Each row was made from one path, in order. Every step used is in the known rows, and no mark comes twice. Write each row's path.
Known rows:
D -> U -> K -> M: [ 25.6 -18.2   6.7  -3.1  10.8  40.3  -9.2 -21.1   1.6  -8.9 -15.2  18.7
  26.2  -3.7 -51.1  52.7  -4.3   4.2   0.3  -9.9  43.5]
U -> D: [  1.8  -2.2 -16.1 -12.5 -20.3   9.4   8.2  -0.6  -8.9  30.8   8.9 -12.5
  16.8  -6.6  23.2 -38.3 -32.7  16.5   1.7 -26.7  -3.2]
M -> D -> U: [ 37.8   6.5 -11.0  -4.0   5.2  18.9 -43.0  21.4 -12.2 -14.0 -50.7  16.3
   9.1  10.2  19.2  36.0 -34.5  13.7   1.9 -13.5   0.7]
K -> M -> D -> U -> Z: [ 44.2   6.7   5.0 -22.9  28.1  41.7  -9.1  28.8 -36.2  19.7 -43.5  19.9
  39.1   9.7 -10.4  72.4 -13.8  18.6 -14.1 -24.3  19.1]
U -> D -> X -> Z -> M: [-17.8 -30.9  24.7  -2.3 -32.5  36.4  -6.7 -37.8 -42.0 -15.8 -13.4  -7.8
 -35.5 -11.6   1.3 -48.9 -24.1 -38.2  24.7   3.7  40.7]
X -> K -> M: [ -5.6 -10.4  -4.1 -11.5  24.1   1.4   4.5 -11.8   1.4 -23.7  36.5   9.4
   8.1  19.6 -59.4   6.5   8.3 -27.3   2.6  13.8   9.8]
D -> U -> Z -> M: [ 33.4  -4.3   6.0  -4.5  16.9  44.8 -15.6  -8.5 -35.8  25.4 -41.5   6.9
  -5.1 -14.5  15.2  19.6 -35.2 -15.1  17.5   4.0  68.1]
X -> D -> U -> Z -> M: [ 30.6   8.3  14.7   4.2   9.8  67.7 -22.4   5.9 -47.6   2.4 -32.0  12.8
  -4.0 -40.4  21.3  22.1 -35.0 -29.3  -1.5  -9.7  34.6]
M -> D: [  7.7  13.9 -12.1 -15.9   2.6  11.4  -3.8  30.2   0.3  -7.0 -20.6   5.0
   2.7  -0.8  24.1  12.4  -6.1   0.0  -9.0 -19.6 -29.8]
U -> D -> X -> K -> M: [  7.7 -18.5  22.3 -23.1 -10.7   7.9   0.6 -46.5 -21.4 -21.5  47.1   8.8
   3.1  33.8 -57.3 -24.2  -2.7  -5.2   4.5 -12.9  28.3]
K -> M: [ -0.2  -2.8   9.1 -14.8  18.4   5.3  13.8  -8.6  -6.3  -1.2  16.0   0.6
  33.1  -1.1 -30.0  23.7   1.3   3.9  -4.1  -8.4  -8.1]
X -> D -> U -> Z -> M -> K: [ 31.1   9.2  14.6  20.2  33.3  71.4 -36.4  -2.7 -36.0 -18.3 -16.6  24.6
 -28.8 -47.0 -10.4  48.6  -5.0 -31.5   4.6   4.1  45.3]
M -> D -> X: [ 18.2   6.2  27.0 -13.9 -16.7   4.8 -16.0  -7.8 -13.7 -33.5 -12.3  14.0
 -18.1  29.2   2.0  16.2  17.8  12.8  -8.9 -19.5  -8.8]
U -> Z -> M -> D: [ 11.8  20.0  -6.3 -28.8   9.1  45.9   5.4  23.9 -29.1  13.7 -44.5   2.1
  -3.3 -17.0  43.7   6.2 -24.4 -24.9   4.1 -16.6   0.3]
K -> M -> D: [  8.0  12.4  -6.2 -28.1  19.5  11.8  12.5  22.8  -7.2 -13.3  -6.2   1.3
  32.4   5.7  -9.2  37.5  -5.7   7.2 -13.0 -25.6 -40.5]
X -> K -> M -> D -> U: [ 29.2  -2.2 -12.4 -12.3  31.5  19.4 -34.8  13.7  -9.1 -38.7 -11.1  22.5
  16.0  31.4 -40.4  41.5 -24.7 -14.2  -3.4   0.4  10.4]
U -> K -> M: [ -1.3 -11.5   6.2 -14.9   7.2  31.1  23.1 -19.1   9.6  -8.0  11.5   6.4
  23.9 -14.6 -45.0  33.1  23.6  -4.9  -6.9 -11.0   6.6]
D -> U -> K: [ 24.9 -18.6   2.4   9.0  -4.3  35.9 -27.5 -14.3   6.4  -6.2 -32.0  23.1
   1.0  -8.7 -17.0  27.5  -4.2  -0.8   5.0  -5.2  53.2]
D -> X: [  8.6  -8.1  42.0  -0.9 -16.0  -1.9 -11.2 -34.4  -7.5 -25.4  13.8  11.5
 -22.7  27.1 -24.6   4.2  23.8  13.9  -0.4  -1.9  20.4]

Which path is each row?
[ 47.8   7.2   4.4 -12.8  16.2  38.5 -20.8  37.6 -28.6  22.2 -57.2  19.5
   7.9  10.5  18.5  42.5 -12.8  17.5  -8.7 -12.8  32.9]
M -> D -> U -> Z
[ 35.4  -1.6 -12.4  -6.7  -4.1  45.6 -38.2  13.1   3.0 -14.9 -53.8  26.3
  -1.7  -7.3   9.5  40.3 -10.9   2.4  -4.1 -16.0  19.3]
M -> D -> U -> K
[  0.3  13.2 -19.0 -15.5  -0.3  28.0  -5.8  14.7  -9.6 -16.4 -35.3   1.2
  -8.4 -21.0  40.5  -1.6 -35.9 -30.2   9.7 -12.2 -26.5]
Z -> M -> D
[ 27.0   0.4 -17.1 -14.1  -1.7  63.9 -34.1  -3.2  -2.4 -24.2 -65.6  18.4
  -7.8 -28.6  22.3  25.7 -40.0 -29.3  15.6 -14.3  24.6]
Z -> M -> D -> U -> K
[  2.0   1.9 -14.1 -24.1  24.8  10.5  -3.7  15.5  -1.2 -35.5  10.8  13.3
  12.3  23.8 -40.7  17.1  -2.5 -23.6  -8.4  -1.1 -26.7]
X -> K -> M -> D
[ 16.9  -1.0  25.5 -24.1   1.4  45.2 -16.2 -12.3 -33.8 -36.4 -19.0  22.0
 -48.8  28.3  -5.5  -3.2  12.8 -38.8   8.2   0.7  47.2]
U -> Z -> M -> D -> X -> K
[-28.9 -23.2   1.5   7.0   5.3  29.1  -3.8  -2.0 -25.9 -20.6 -24.1  -6.4
 -33.0 -27.2   0.6 -20.0  -9.9 -69.0  21.8  31.4  18.9]
X -> Z -> M
[ 36.1   6.9  20.8   9.8  10.1  54.4 -17.6  20.4 -38.4  12.0 -16.2  17.6
   4.2 -18.1  -1.1  36.1 -12.1   6.6 -22.5 -14.5  33.6]
X -> D -> U -> Z
[-11.5 -21.5  36.1 -16.7   5.6  26.8  -4.3  -4.2 -31.8 -48.3 -17.8  16.6
  -7.9  24.8 -49.1  40.6  36.0 -24.6 -12.1   0.1  -6.4]
K -> M -> D -> X -> Z
[-11.5 -30.6  31.9   2.0 -36.6  18.4  -7.3 -21.8 -37.1  -7.9  -1.9  -1.3
 -28.6   9.6 -19.2 -37.1   5.8  -8.4   4.4  -2.3  38.2]
U -> D -> X -> Z
[ 12.0  -8.9  21.3 -11.9 -36.5   8.3  -5.3 -36.1 -18.2   4.4  11.8  -0.4
  -4.1  18.8   1.6 -26.2 -11.7  24.8   2.5 -31.0  19.5]
U -> D -> X
[ 24.8  11.8  35.3 -31.4  -9.5  46.6  -2.3 -11.7 -39.5  -9.5 -35.2  13.5
 -26.7   7.6  21.1  11.5   7.3 -11.5   6.4 -20.8  26.7]
U -> Z -> M -> D -> X
[ 23.2  -7.0  11.2   0.1   9.5  65.2 -10.4 -11.9  -8.3 -29.9   0.1  18.7
  28.5 -31.9 -45.9  54.2  -0.9 -12.4 -23.6 -24.6  10.5]
X -> D -> U -> K -> M
[ 35.5  -1.2   8.3  13.6  36.7  44.0 -33.2 -15.9 -27.0   3.6 -33.8  21.3
 -24.4 -20.1 -13.0  41.8  -6.8 -10.4  27.6  18.2  74.5]
D -> U -> Z -> M -> K
[-10.1 -27.9  34.5 -18.8 -11.2  53.0   2.8 -11.7 -16.9 -56.0 -20.1  22.2
 -16.1   4.8 -62.4  44.5  59.0 -31.3 -15.3  -5.6  18.3]
U -> K -> M -> D -> X -> Z
[  5.4  -3.3  13.5 -17.1  -6.6  25.9 -29.7 -25.8 -16.0 -64.6  -8.7  21.5
 -49.1  25.6  -6.0 -15.9  -4.8 -45.1  16.6   4.8  17.5]
Z -> M -> D -> X -> K
[ 24.2  -7.7   7.5  13.9  -6.4  60.0 -30.1  -0.8  -1.6 -25.3 -14.9  24.9
  -2.3 -31.3 -13.6  27.9  -3.8 -13.2 -13.2 -17.9  29.8]
X -> D -> U -> K
[-19.9 -29.8  41.1   5.3 -11.5  31.0 -13.0 -40.9 -34.8 -45.0 -18.8   5.4
 -56.7  -0.8 -21.2 -14.7  14.8 -59.2  25.5  28.5  43.9]
D -> X -> Z -> M
